Each row was made from one path, in order. Every step used is in the known rows, and no mark comes twice. Write each row's path.
Known rows:
firibut, migel, nefefa, gigore, penaz: [  4  -5 -11  -6  27  -6  11 -14   1   3 -11   3  14  -2   1   4  -4  -4
   1  10 -10  -2  -8   0 -16  -9   4  -4  -1  -5  -3]
nimu, migel: [ -4   2   3   3  -2   8  -6  -6   1   5   1   0   1  -1  -3  -2  -1 -14
   6  -6  -5   8   4   9   6  -2   7  12  -3  -4  -2]
kilivi, migel, nefefa: [ -2   8   7   1  -2   1  -1  -8  22   0  -5  -1   2  11  -9  10  -1   6
   4  -4 -11   2  -1  -2  -2   3  -3   0  -4  -5   4]
kilivi, migel, golu, pogot: [  1   3  21   1  -5  14   1  -4  13  -4  -4   9   1  17 -16   1  -5  10
   8  -4 -11  -1  -5  -3  -5   6  -4   8  -5  -8   7]
namezu, sezim, rupap, migel, golu, pogot: [ -7 -13   1   4 -13  12   4   5  -7   0  -4  -3  -5  -6   2  -9  -4  11
   2  15 -17   0   5   8 -28   6  -2   9   3  -9  17]
nimu, migel, nefefa: [-10   5   0   3   9   3  -2 -12   7   6  -6   2   3  -4  -5   4   2 -13
   6  -6 -11  11   4  10  -2  -1   5  10  -1  -6   1]
sezim, namezu, migel, golu, pogot: [  3 -11   4   1   8   1   0   2  -1 -10  -7  18   9   0  -5   4  -6  18
  -5  -4 -10  -3 -18   4 -23   1  -5  11   5   1   0]
namezu, migel, golu, pogot: [ 17   2  12  -3   3   5  15  -6 -20  -3  -5  23   5  12  -5  -2 -13   3
   3  -1 -13  -6 -16  -3 -20   4  -8  10  18  -7   5]
migel, golu: [ -3   1   8   1   4   1   8  -5   3  -1  -7  15  -1  -1 -10   1  -3   6
   3  -1  -9   0  -2  -2  -5   8  -8   4   2  -7   7]
namezu, migel, golu: [ 17   5   6  -1  -2  -2  15  -7 -15  -1  -5  22   4   8  -3   1 -14   1
   1  -1 -13  -6 -13  -4 -11   5  -9   7  18  -7   3]
rupap, migel, nefefa, gigore, penaz: [  5 -14 -14   0   0 -17  10  -6  13  -1   2  -4   4  -6  -4   4  -1  -3
   5   9  -8   1 -11   5 -22  -8   0   0  -3  -9   6]
migel, penaz, gigore: [ -1  -9  -6  -3   7  25   5 -14  12 -16   2  -5  -2  -9   6   8   3   5
 -13   9   5   5 -11  12  11  11   2  -5  -1  -8  -1]
kilivi, migel, penaz, gigore: [  2  -1   6   0  -8  23  -1 -11  25 -12   2  -6  -1   8  -2   9  -2   8
  -5   3  -2   3  -8   5  14  10   1  -1  -7  -8   0]
namezu, sezim, rupap, migel, nefefa, gigore: [ -9 -12 -10   4 -10   0   2   3  -6   3  -1 -10  -5  -9   3  -5  -3   8
   0  14 -16   3   9  12 -27   5   2   4   4 -10  11]
kilivi, migel, namezu, sezim, rupap: [ -3   1   4   2  -6  10 -10   2  22  -1 -10  -5   2  11   0   9   5  11
   0   7  -7   5   2   2  -7  13   3   5  -6  -5   6]
namezu, migel: [ 18   4   1  -2  -5  -3   9  -3 -17   0   0  11   5  10   5   0 -12  -4
  -1  -1  -7  -6 -11  -3  -8   0  -4   4  17  -2  -2]
golu, pogot: [  1  -5  12  -3  11  15   1   2 -12  -5   0   2   4   6  -5  -7   2   4
   4   0   1  -1  -7   3 -16  -4   3   6   0  -1   4]
namezu, sezim, rupap, migel: [ -7 -11  -6   5 -18   6   1   6  -4   1  -1  -9  -6  -8   7  -7  -4   8
   0  14 -15   1   9   8 -20   5   0   5   2  -6  13]
namezu, sezim: [ -8  -1  -7  11 -12   9   1   6 -11   2  -7 -11   0   1   6 -10   3   2
  -5   9  -2   2  12   1 -11  -1   5   2   8  -1   8]
rupap, sezim, namezu, migel, nimu: [  0 -12  -5   8  -4  -7  -1  12   8   0  -4   7  10 -10   5   9   6   6
  -7  -2 -10  -7 -14  12  -9  10   8  -7  11   3   0]
migel, penaz: [ -2 -14  -4  -2   8  14   0  -9   5 -10   2  -2  -7  -6   5   7   2   6
  -8   1   0  -3  -4  10   6  10  -1  -1   0  -3   2]
golu, migel, namezu: [  3  -7   1  -9  31   1   3   6  16  -9  -8   1  15   2   4   6   4   8
  -4  11   5   8   2  -6 -13   2   1   1 -16   0   1]
golu, migel, nimu, pogot: [  2 -15   7  -8  35   7   6  -1   1  -9  -3   9  11   8   0   2   1   5
  -8   4   2   0   9   8  -9  -1  -1   3 -13  -1   5]
sezim, namezu: [ -9 -12  -4   3   7  -3 -11   7  13  -7  -3   2   5  -8  -1   6   3  16
  -7  -4  -1   1  -6   6  -9  -1   0   4  -8   6  -3]
penaz, gigore, nefefa: [ -4   1  -2   4 -12  16   5 -18   9  -5  -7 -12   9  -4  -2   7   5   3
 -11  12  12  13 -17   4   3   2   1 -12   1  -8  -6]
sezim, rupap, migel, penaz, gigore, nefefa: [ -1 -22  -2  -7 -10   8   1 -11  16  -7   6  -5  -7 -18   3  10  -6  13
  -2  13 -13   0 -14  16 -10  14  -7   0  -7 -11   5]
firibut, migel, nefefa: [  5   2  -7 -11  22  -4  12 -12   9   2 -12   7  13   1   9   8  -7  -2
   3  14 -13  -4  -6  -8 -13  -8  -1  -3  -3   0   3]
nefefa, gigore: [  1  -7  -5  -1   7 -10  -3  -1 -14   4   8  -3  -1   1 -10  -5  -1  -3
   0  -1   5   3   2  10  -7  -2   9  -2   0  -8  -9]
namezu, sezim, rupap, migel, penaz: [ -7 -16  -8   5 -15  11   1   3  -2  -2   0 -10  -8 -10   9  -5  -3  10
  -3  15 -15  -1   7  11 -18   9   0   5   2  -7  13]
migel, nefefa, gigore: [ -7  -1  -9  -2  21 -15   4 -10  -2   4  -2   0   2  -4 -10   7   3  -1
  -1  -1  -4   6   1   9 -17   0   3  -4   3  -9  -1]
sezim, namezu, migel, nimu: [  5 -16  -2   0  14  -3  -6   2   4  -9  -3  13   7   0   3  10  -8  14
 -16  -2  -6  -4 -15   8 -16   2  -2   8   4   3  -3]
kilivi, migel, golu: [  1   5  16   2 -11   6   1  -4  19  -1  -5   8  -1  14 -14   5  -6   9
   6  -4 -12   0  -2  -5   3   8  -6   5  -5  -7   6]
namezu, migel, nefefa, gigore, penaz: [ 13   0  -7   3  10 -11  12 -12 -19   2  -5   9   8   3  -5   3  -6  -5
  -4  -5 -10   0 -14   6 -20   0  -1   0  22 -10  -4]

Which path is each row?
[ -1 -12  -7   8  -4  -5   0  10   2   0  -7  10  11  -7   4   8  13   5
  -3  -5  -8  -7 -11  18  -9  10   8  -6  12   4   2]  rupap, sezim, namezu, migel, nimu, pogot
[ -3  -7  -8  10  -6 -11   2  11   9   1  -7   5  12 -13   3   9   9   6
  -2  -4 -12  -4 -13   9 -12   8   7  -9  13   3   1]  rupap, sezim, namezu, migel, nefefa
[-12  -6  -3   7 -10  10  -3   5 -11   3  -5  -8  -6  -8   4  -8   0   9
  -4   8 -12   3  13   9 -16   9   1   3   6  -5   9]  namezu, sezim, rupap
[ -9  -6  -9   0  10   6  -7   4   8  -1 -15  -4   2  -5   9   7  13   9
  -6  15  -2   8   3   7 -19  16   4   3   1  -3   7]  migel, namezu, sezim, rupap
[  2 -16  -6   1   7   2  -4   0   4 -12  -2   9   4  -5   5   9  -4  16
 -12  -4  -6  -4 -16   9 -12   4  -3   6   5   3  -3]  sezim, namezu, migel, penaz
[  6 -11 -14  -3 -10  -5   5   6  20  -4  -5  -5   6   2  13   5   3   1
   4  24  -2   1  -7  -2 -22  -2   2   5  -6  -1  13]  rupap, migel, namezu, sezim
[ -1 -14  -9   7  14 -10  -2  -2   0  -6  -7   8  10  -7  -6   8   0  12
 -11  -8  -7   2 -17  11 -23  -2  -1   4   8  -1  -6]  sezim, namezu, migel, nefefa, gigore, penaz
[  2  -9   0   2   5  -4   0   2   3  -8  -7  17   7  -2  -3   7  -7  17
  -7  -4 -10  -3 -15   3 -17   2  -6   9   5   2  -1]  sezim, namezu, migel, golu
[  9  -7  -8 -12  16  19  11 -15  12 -10  -5   2  10  -2  16   7  -8   1
  -5  20  -4  -3 -13   0   3  -1   2  -3  -6  -3  -1]  firibut, migel, penaz, gigore
[ -7 -13  -8   4 -15  16   3   1   1  -5  -1 -12  -6 -12   9  -4  -3  10
  -5  19 -13   4   4  12 -16   9   1   3   2  -9  12]  namezu, sezim, rupap, migel, penaz, gigore
[ -5 -13  -6   1  -1  25   4 -21  11 -14  -2 -11   0  -9   4  12   6   8
 -16   9   8   6 -16  13   9  11   0  -9   1  -9  -3]  migel, penaz, gigore, nefefa
[  0  -4   6   3 -14  23  -2 -15  25 -11  -1 -10   0   9  -4  12   0  10
  -7   3   0   4 -12   6  12  10  -1  -4  -6  -9  -1]  kilivi, migel, penaz, gigore, nefefa
[  4 -10  -4   2   3  -5  -4   4   1  -8  -3  10   8  -1   2   6  -5  14
  -8  -4  -6  -3 -14   5 -15  -1  -3   7   4   5  -4]  sezim, namezu, migel
[ -9 -10  -8   5 -12   4   3   3  -1   2  -4  -8  -5 -10   6  -4  -2   9
  -1  14 -17   2   8   8 -24   5  -1   4   3  -7  15]  namezu, sezim, rupap, migel, nefefa
[ -6 -15  -5   4 -10   7   0   5  -2   0  -1  -7  -6  -7   8  -5  -6   9
  -6  16 -15  -1   8  11 -21   8   0   6   2  -7  14]  namezu, sezim, rupap, migel, nimu
[  0  -8  -7  10 -12  -8   0  14   6   1  -4   5  11 -11   4   6   7   6
  -2  -4 -10  -5 -13   9  -8   8   8  -8  11   4  -1]  rupap, sezim, namezu, migel
[-10 -16 -11  10  -9   3   2   1  -6   3  -4 -12  -4 -13   0  -7   1   7
  -3  11 -15   4   6  14 -27   5   3   3   6 -11  10]  namezu, sezim, rupap, migel, nefefa, gigore, penaz
[  2 -19  -2 -10  -4   7   2  -6  17  -8   8   0  -8 -18   5   7  -8  12
   0  12 -16   0 -10  15  -9  14  -6   3  -9 -10   6]  sezim, rupap, migel, penaz, gigore
[ -4 -13 -11  15  -3 -12   1   9   4   2  -7   2  13 -16  -3   6  12   5
  -4  -8 -10  -2 -16  15 -15   8  10 -10  15  -1  -3]  rupap, sezim, namezu, migel, nefefa, gigore, penaz
[  5 -15   9  -7  35   5   5   3   9 -10   0   4   9   4   0   3  -9   7
 -13   8   0   1   5  -1  -9   1   0   1 -15  -2   3]  golu, migel, nimu
[-10 -16  -8   6 -21  17   2  -4   1  -4  -3 -15  -4 -11   8  -2   0  12
  -8  19 -10   5   0  13 -18   9   0   0   3 -10  11]  namezu, sezim, rupap, migel, penaz, gigore, nefefa
[ -7 -11  -4   5 -16   6   4   5  -3   1  -4  -4  -6  -8   4  -7  -5  11
   1  14 -18   1   8   7 -22   8  -3   7   3  -8  15]  namezu, sezim, rupap, migel, golu
[ -1 -13  -8   9  -9  -3   0  11   8  -3  -3   4   9 -13   6   8   9   8
  -4  -4  -9  -6 -14  12  -6  11   8  -8  12   3   0]  rupap, sezim, namezu, migel, penaz
[ -3 -11   0  -5  26   6   2   8  11  -8 -10  -3  12  -2   6   2   4  12
  -6  15  -2   9   9  -2 -21   6   2   3 -14  -2   6]  golu, migel, namezu, sezim, rupap
[ -8  -7  -1   4  -2  26  -3 -20   9  -5  -1  -7   2  -7   0   5   3  -8
  -5   1   0  13  -8  19  12   6   7   5  -3 -10  -4]  nimu, migel, penaz, gigore, nefefa
[  0 -16   2  -4  18  20  10  -9  13 -17  -1  -7  11  -5   2   5  -1  11
 -13  11   6   7  -5   3  -1   3  -1  -6 -13  -6  -1]  golu, migel, penaz, gigore, nefefa
[  3 -21   3 -10   4  -3  -2  -2  14  -2   7   5  -8 -12   3   7 -12  10
  -2  11 -18  -5  -6  13 -15  12  -6   6  -9  -8   8]  sezim, rupap, migel, nimu
